Known rows, with every way that one mark hangs from another
[k_613 k_125]: [  9.5  14.0   4.0   5.2  11.5  -0.7  -0.9  18.5   7.7   8.5   9.3   3.0
   8.1  -8.9  14.3  18.6   1.6   3.8 -11.2   6.1  -3.4  11.9  -2.9   3.5
   4.7   0.6  13.7   2.4   7.4  16.3   6.2  -0.3  13.7   6.7  19.5]
[k_566 [k_613 k_125] [k_780 [k_525 k_416 k_692]]]: [ 29.6  36.1  15.7  26.9  23.5  -0.4  -6.3  39.0  15.6   2.2  20.5 -22.1
  29.6 -31.0  36.7  49.4  19.1  18.8 -12.8  26.5   6.8  47.8 -19.1  -4.9
   3.8 -35.4   7.6  -1.5  25.8  43.6  14.4  27.1  18.2  23.9  79.6]
[k_692 [k_566 [k_613 [k_125 k_780] [k_525 k_416]]]]: [ 35.5  30.5   4.8  28.4  44.1  -1.2 -11.6  63.0   4.7 -17.8  38.0 -27.7
   9.9 -34.0  13.4  52.8  26.6  37.3   7.2  38.2  19.4  17.0 -14.6  13.3
   2.2 -23.5  25.9  16.8  24.9  39.3   2.0  48.6  31.9  21.6  69.7]
[k_652 k_416]: [ -5.4   3.6   1.9   1.4  -7.8 -13.2  16.0  -5.7  -0.5 -11.3  -2.1  -3.8
  -2.1   3.6 -12.1   2.2  11.6 -10.8   4.2   8.1 -13.2  12.0  15.5   0.7
  -7.8  14.4   1.1  10.3  11.6  -6.6   1.2   1.6 -10.3  -2.9   7.9]
[k_566 k_613 k_780]: [ 15.1   7.8 -13.2   9.8   1.6  -7.8  -1.1  34.0  -1.5  -2.5  12.3 -19.2
   3.3 -18.0   1.0  35.8  15.9  16.2  -3.9   3.2  14.2  19.3 -12.1 -13.0
  -3.0 -20.0  11.0  13.1  11.9   1.6  -3.2  23.2  -7.8  16.2  36.7]
[k_125 [k_692 [k_566 k_613]] [k_780 [k_525 k_416]]]: [ 47.2  22.9  28.8  45.0  43.3   7.2  -3.9  47.1  12.9 -16.2  46.5 -22.6
   0.4 -22.6  29.1  49.8  14.0  31.2  20.0  53.0  23.2  15.9  -6.2   7.4
 -12.9 -32.3   6.4   7.8  11.7  28.5  -7.2  43.4  39.4  13.8  67.4]
[k_780 [k_125 [k_692 [k_566 k_613]]]]: [ 60.0  27.0  30.7  55.8  14.2   0.9  14.4  51.3  23.2  19.3  40.2 -15.3
   9.4 -19.1  27.6  60.4  10.9  36.5   5.3  34.5  21.3   0.8  -4.1  -6.9
  -0.2 -10.7  20.3  17.5  14.5  21.3 -20.1  37.0  26.9  16.8  72.7]
[k_780 k_125 k_525]: [ 17.4  27.8  15.0  11.9  18.3 -13.8  -0.2   8.0  18.0  19.0   9.4   0.4
  -0.5  -6.4  16.1  14.2 -15.9 -12.2   2.7  18.9 -11.7   6.6  -4.3 -10.6
 -15.1 -17.2   7.5 -11.0   7.1  17.2  -0.9  -6.2  23.2   5.2  30.7]
[k_125 k_780]: [  9.3  11.4   1.9   6.3  19.5  -3.5   5.9  14.5 -13.1 -13.7  16.3  -5.9
 -11.8  -0.5   1.2   8.5   1.9   1.1  -1.4  13.9  -1.6  -4.6  -1.1   7.7
 -10.3  -3.5  22.6  -1.3  -4.2   4.7  -4.8  11.2  11.0   7.5   2.7]
[k_613 [k_125 k_780] [k_525 k_416 [k_692 k_566]]]: [ 46.8  37.5  23.1  35.9  35.4  14.1  -8.6  53.3   4.4  -8.4  40.8 -17.7
  23.6 -19.7  23.8  39.2  25.6  26.8  -2.2  36.2   5.3   5.7 -13.6  19.5
  10.6 -13.2  29.4   9.0  19.3  54.2   6.9  40.8  32.4  13.5  60.4]
[k_780 [k_525 k_416 k_692]]: [  2.8  16.1  25.9  11.9  15.1   5.4  -7.5 -10.4   9.8  -4.6  -0.5  -0.5
  16.0  -5.4  24.1  -3.1   1.7  -3.6   0.7  14.3  -2.5  17.0  -7.0   7.2
   1.7 -16.5 -17.3 -16.5   5.4  28.3   9.5   3.0  14.3  -2.2  26.5]
[k_525 k_416 [k_692 [k_566 [k_780 k_125]]]]: [ 41.8  34.2  18.2  25.3   7.8   0.7   2.4  32.5   9.5   8.0  28.7 -16.8
  29.7  -1.7  26.7  41.8  14.9  18.8 -14.4  26.7  10.9   9.3 -27.5 -16.6
   7.3 -15.6   5.6   6.6   3.5  32.0  -1.9  22.0   7.3  11.3  52.8]
[k_125 [k_780 k_525]]: [ 11.9  20.6  10.1   9.6  32.0  -2.9  -2.9  14.4  -2.1  -9.0  21.6  -5.7
 -13.0  -6.5   6.4  10.4  -5.5 -10.0  10.2  24.6 -11.1   6.3   3.1   2.1
 -21.1 -19.6  14.5  -6.6  -0.1  12.1  -3.5  11.0  24.5   5.8  13.7]
[k_780 [k_125 [k_692 [k_566 k_613]]] [k_525 k_416]]: [ 47.9  30.0  35.5  47.2  33.1  -2.6  -1.6  41.9  34.6  11.6  34.6 -16.0
  12.9 -22.1  41.5  54.3   0.7  26.3  12.9  47.2  20.9  18.1 -12.9  -6.2
  -7.8 -28.7  -2.6   6.9  16.1  28.7  -9.1  31.6  40.3  10.1  83.8]
[k_692 k_566]: [ 26.3   0.0   1.1  13.8   1.3   6.0  -0.6  16.8   4.8  -5.5  13.1   0.7
   7.0  -1.3  -0.3  18.7   8.9  13.6   8.7   7.4  11.3 -10.2  -2.3  -5.4
   2.8  -1.4  -1.0  12.6   3.1   4.1 -10.7  18.4   0.1  -1.5   4.5]
[k_692 [k_566 [k_613 k_525] k_780]]: [ 38.4  19.4 -11.6  28.7  12.7   2.4  -8.7  59.2  13.1   1.2  34.4 -30.7
  14.9 -32.4 -11.6  60.3  29.6  31.7  17.1  16.7  24.3  17.6 -10.5 -14.9
  -0.7 -27.8  15.4  27.3  27.7  13.3  -6.7  50.0   2.5  18.6  59.4]

Rows
[ 10.6  27.3  19.3  16.9  14.9   7.9 -11.6  21.3  14.3  10.3  12.5  -9.6
  29.1 -14.9  24.0  14.6  15.1  13.4  -9.4  13.4  -3.0  19.6  -9.4  19.2
  23.2  -4.6   6.8  -5.2  22.1  44.6  21.6  11.9  23.1   5.8  50.2]
[k_613 k_125 [k_525 k_416 k_692]]
[ 19.3  36.4  22.2  24.6  34.6   6.0  -6.5  36.6   2.3  -2.7  28.2 -16.2
  15.6 -16.0  24.9  21.7  17.1  13.1  -9.1  27.7  -5.5  13.6 -11.1  26.3
  10.7  -9.2  28.7  -6.3  17.5  52.6  17.7  20.7  36.1  15.3  53.0]
[k_613 [k_125 k_780] [k_525 k_416 k_692]]
[ 27.1  24.9  23.8  34.4  19.4   8.8  -3.2  43.8  27.8  26.0  36.7  -5.5
  15.3 -10.4  19.4  39.7  -0.6  19.8   2.0  22.7   2.4  16.7  10.6  13.4
   9.9  -1.9  23.7  11.8  21.8  29.5  13.4   8.9  42.1   3.7  56.7]
[k_613 [k_125 k_692] k_525]
[ 27.9  34.9  24.0  39.3  45.4   2.2  -4.8  60.2  17.1  -2.7  43.3 -26.2
   6.8 -28.7  29.8  53.0  12.6  34.5   1.5  44.0  13.0  24.1  -4.1  27.5
   2.2 -19.1  29.9   9.3  23.1  40.1  17.6  34.0  49.7  20.7  87.0]
[k_566 [k_613 [k_125 k_692 k_780] [k_525 k_416]]]
[ 26.6  40.5  22.5  33.0  38.4   3.3  -2.7  48.8  -0.6  -7.5  31.9 -24.5
  16.3 -36.0  24.4  39.3  28.3  28.0  -9.8  31.4   2.1  24.6 -13.1  26.3
  12.5 -17.9  32.4  -0.2  27.6  53.0  15.2  41.0  31.1  28.0  78.0]
[k_566 [k_613 [k_125 k_780] [k_525 k_416 k_692]]]
[ 50.8  29.2   8.8  37.3  15.1   7.2  -3.6  54.2   7.7  -2.8  27.4 -26.2
  36.8 -27.2  31.6  63.9  37.1  36.6 -16.2  25.2  24.6  29.5 -26.4  -7.3
  16.1 -23.1  12.5  21.2  23.1  43.5   0.3  48.2   9.2  23.6  74.8]
[k_525 k_416 [k_692 [k_566 [k_613 k_125] k_780]]]
[ 39.3  22.4  31.5  34.1  41.9   6.6  -5.8  33.8   9.4 -13.5  48.8 -11.1
   1.6  -3.4  25.0  35.2   1.4  13.4  18.4  50.2  14.1   2.9  -0.1   6.1
 -16.3 -23.8   1.6   7.7   2.5  24.4  -4.0  26.9  38.7  -2.0  44.0]
[k_125 [k_692 k_566] [k_780 [k_525 k_416]]]
[ 15.5  31.7  36.9  26.6  25.1  -5.2  -4.5  11.6  29.9  17.7  22.5  -4.6
   5.1  -1.6  37.3  21.9 -22.1   0.4   3.6  31.5   0.4  14.6  -5.8  -3.2
 -10.1 -17.5  -5.1 -11.6   1.4  22.7   9.5  -8.4  40.7  -3.4  55.3]
[k_780 [k_125 k_692] [k_525 k_416]]
[ 23.1  28.5 -12.3  23.0  19.1  -7.8 -10.4  61.8  14.5  14.4  26.9 -26.5
  13.5 -35.7   6.4  59.7  18.3  21.7  -4.5  13.1   7.8  33.2  -7.9  -5.4
   4.5 -22.4  32.0  21.3  32.7  25.3  10.2  31.5  17.0  24.3  71.5]
[k_566 [k_613 k_125 k_525] k_780]
[ 49.0  17.5  24.0  52.5  17.1  13.9  -0.7  54.5  21.4   9.2  43.1 -19.9
  13.7 -28.2   5.1  57.3  23.5  42.3  26.5  29.3  25.1   3.7   4.2   4.2
  10.5 -15.9  17.2  22.4  26.8  20.6  -8.2  46.3  23.1  11.7  70.6]
[k_125 [k_692 [k_566 [k_613 k_525]]]]
[ 68.9  35.6  26.4  51.2  33.5   9.4   9.9  69.3  -5.2  -7.5  42.5 -14.5
  18.4 -29.0  28.6  63.0  37.9  35.6  -9.3  34.1   7.6   7.7 -10.2   8.4
  10.9 -11.1  41.2  11.7  18.5  49.9 -16.4  58.9  25.5  31.8  65.8]
[k_525 [k_692 [k_566 [k_613 [k_125 k_780]]]]]
[ 26.7  27.9  14.0  20.2  13.5   5.1  -2.0  16.3   7.5  11.4  22.8  -8.8
  19.5  -6.6  15.3  25.3   6.7  -3.8   3.4  14.0  -1.1  21.6  -4.9 -12.3
  -2.7 -26.3   8.2  -3.2   9.6  24.9  -0.6  14.5   9.3   7.8  39.2]
[k_566 [k_780 [k_525 k_692]]]
[ 60.1  25.1  21.7  45.5  13.8  11.4   4.8  51.6   6.5   4.5  25.3  -9.0
  29.5 -30.8  27.6  52.0  38.1  37.4  -6.9  21.5  12.0  12.4 -10.1   0.3
  19.5  -8.3  21.8  13.9  27.7  44.2 -11.6  47.3  12.4  23.8  63.6]
[k_525 [k_692 [k_566 [k_613 k_125]]]]
[ 38.5  26.0  -0.9  23.7  30.7  -4.3 -14.7  56.1  21.8  -4.3  32.2 -24.0
  21.9 -32.7  23.0  63.9  16.6  25.5   1.1  31.0  22.7  41.1 -20.3 -19.9
  -6.4 -40.8  -0.8  22.0  24.9  31.3   5.9  38.6  19.3  15.5  72.7]
[k_692 [k_566 [k_613 k_125] [k_780 [k_525 k_416]]]]
[ 40.7  34.2   9.8  30.9  15.0  12.7 -16.7  53.7  16.3   6.1  37.4 -22.8
  40.2 -16.6  21.2  53.9  29.2  28.4  -6.7  23.8  15.9  24.3 -17.7  -1.4
  18.6 -21.4  12.0  20.9  26.3  48.5  13.4  33.4  21.4   9.6  70.3]
[k_613 k_125 [k_525 k_416 [k_692 [k_566 k_780]]]]
[ 39.0  19.6   8.5  41.1  19.0  10.3 -12.5  59.0  23.2   2.4  45.2 -36.2
  20.1 -27.2  10.0  67.9  23.4  43.4  18.0  32.8  39.5  22.9  -9.4  -0.8
   4.5 -29.9   5.3  25.8  25.9  21.0   3.8  45.8  17.0  13.6  81.1]
[k_125 [k_692 [k_566 [k_613 [k_525 k_416]] k_780]]]
[ 60.8  36.2  14.3  49.0  19.7  12.2  -9.4  75.8  29.5  22.6  60.6 -20.7
  28.8 -16.1  17.0  78.9  12.9  33.8   4.7  31.6  19.9  20.0   0.7  -9.6
   7.2 -15.0  27.6  32.3  27.4  33.9   3.6  33.7  35.8  10.2  74.5]
[k_613 [k_125 [k_692 [k_566 k_780]]] k_525]
[ 32.6  33.2  -2.5  26.3  20.5  -9.8 -12.8  56.6  18.5   5.2  30.8 -35.8
  15.0 -29.4   6.6  63.4  17.4  30.4   4.4  28.4  27.3  18.6 -23.8 -13.8
  -4.5 -31.9  12.5  18.7  25.2  24.9   0.8  37.9  11.2  19.4  80.6]
[k_692 [k_566 [k_613 [k_525 k_416]] [k_780 k_125]]]
[ 23.9  32.8   8.5  26.0  21.0   2.6  -9.7  51.4  15.5   8.2  25.0 -28.8
  34.3 -36.3  21.9  51.2  29.4  30.0 -12.0  19.3  13.9  41.5 -19.2   7.3
  16.6 -26.4  19.0   7.8  32.5  44.7  20.7  35.0  16.2  24.0  88.5]
[k_566 [k_613 k_125 [k_525 k_416 k_692]] k_780]
[ 51.4   6.9  23.1  47.1   9.5  12.8   6.1  42.2  14.5   3.5  33.8 -13.1
  12.9 -19.2  16.8  49.7  18.3  37.2  13.2  27.9  21.1   2.9  -0.3  -1.6
   4.2  -8.9   7.1  20.6  16.2  12.3 -17.0  41.5  14.9  11.7  53.3]
[k_125 [k_692 [k_566 k_613]]]
[ 44.4  34.2  18.4  44.5  29.6   2.1  -4.2  62.8  30.9  21.2  47.0 -22.2
  16.3 -28.3  30.7  72.0   3.0  21.6  -4.3  35.4  10.6  45.7  -0.8 -10.7
  -7.8 -33.2  22.6  17.7  28.0  31.1   4.2  29.5  35.5  19.0  87.4]
[k_566 [k_613 [k_125 k_692]] [k_780 k_525]]
[ 58.6  27.2  22.2  58.2  33.5  11.6   3.6  72.0   9.9  -4.7  59.7 -22.8
   3.6 -27.6   9.4  67.0  23.6  40.5  26.2  44.5  21.4  -0.4   4.2  11.1
   0.4 -20.1  35.5  21.5  23.7  26.9 -14.3  56.7  36.1  18.3  71.8]
[k_125 [k_692 [k_566 [k_613 k_525]]] k_780]
[ 42.5  28.8  26.0  45.6  36.5   3.1  10.1  60.2   7.3   5.1  46.2 -14.4
   1.0 -21.7  31.7  56.6   9.1  27.4  -9.8  39.3   5.7  15.4   1.4  12.6
  -0.9  -7.4  44.4  10.5  13.5  32.5  -3.9  35.7  40.1  24.2  66.5]
[k_566 [k_613 [k_125 k_692 k_780]]]
[ 44.2  20.8  14.0  43.4  24.9   5.5 -10.4  47.7  24.0  -0.9  40.5 -27.8
  17.5 -23.4  23.6  65.3  16.3  31.3  15.5  39.8  31.4  30.6 -12.0 -14.9
  -7.4 -39.6  -6.9  19.0  17.0  21.6  -1.5  39.3  23.8   9.7  74.7]
[k_125 [k_692 [k_566 k_613 [k_780 [k_525 k_416]]]]]
[ 47.2  13.8  13.3  37.5   3.5  13.7   0.6  44.9  14.7  12.9  44.8 -15.1
  18.7  -0.8  10.6  55.1  11.3  24.2   8.6  28.5  22.6   6.9  -0.6 -17.3
  -0.2 -11.4   8.9  24.6   3.4   7.9 -10.9  28.8  13.0   3.2  39.4]
[k_125 [k_692 [k_566 k_780]]]
[ 27.9  21.8   4.2  21.3  32.5  -5.9   5.5  45.4  -5.1  -9.2  26.2 -13.8
  -1.9 -26.7  16.4  37.5  13.2  16.9 -12.8  22.6   2.6  18.7  -6.3   9.0
  -5.9 -10.6  39.2   7.2  13.0  24.6  -2.3  30.8  22.5  25.6  45.0]
[k_566 [k_613 [k_125 k_780]]]
[ -3.5  15.7   7.1  -0.5  33.2  -6.9 -12.3   3.3  -1.0 -20.3  13.9  -8.6
 -10.3  -4.5  12.4   0.3  -7.5  -8.7   6.4  25.4  -2.6  12.1  -5.4   4.9
 -20.0 -23.1  -0.9 -10.9  -4.2  12.1   6.5   1.4  23.2   2.4  13.3]
[k_125 [k_780 [k_525 k_416]]]
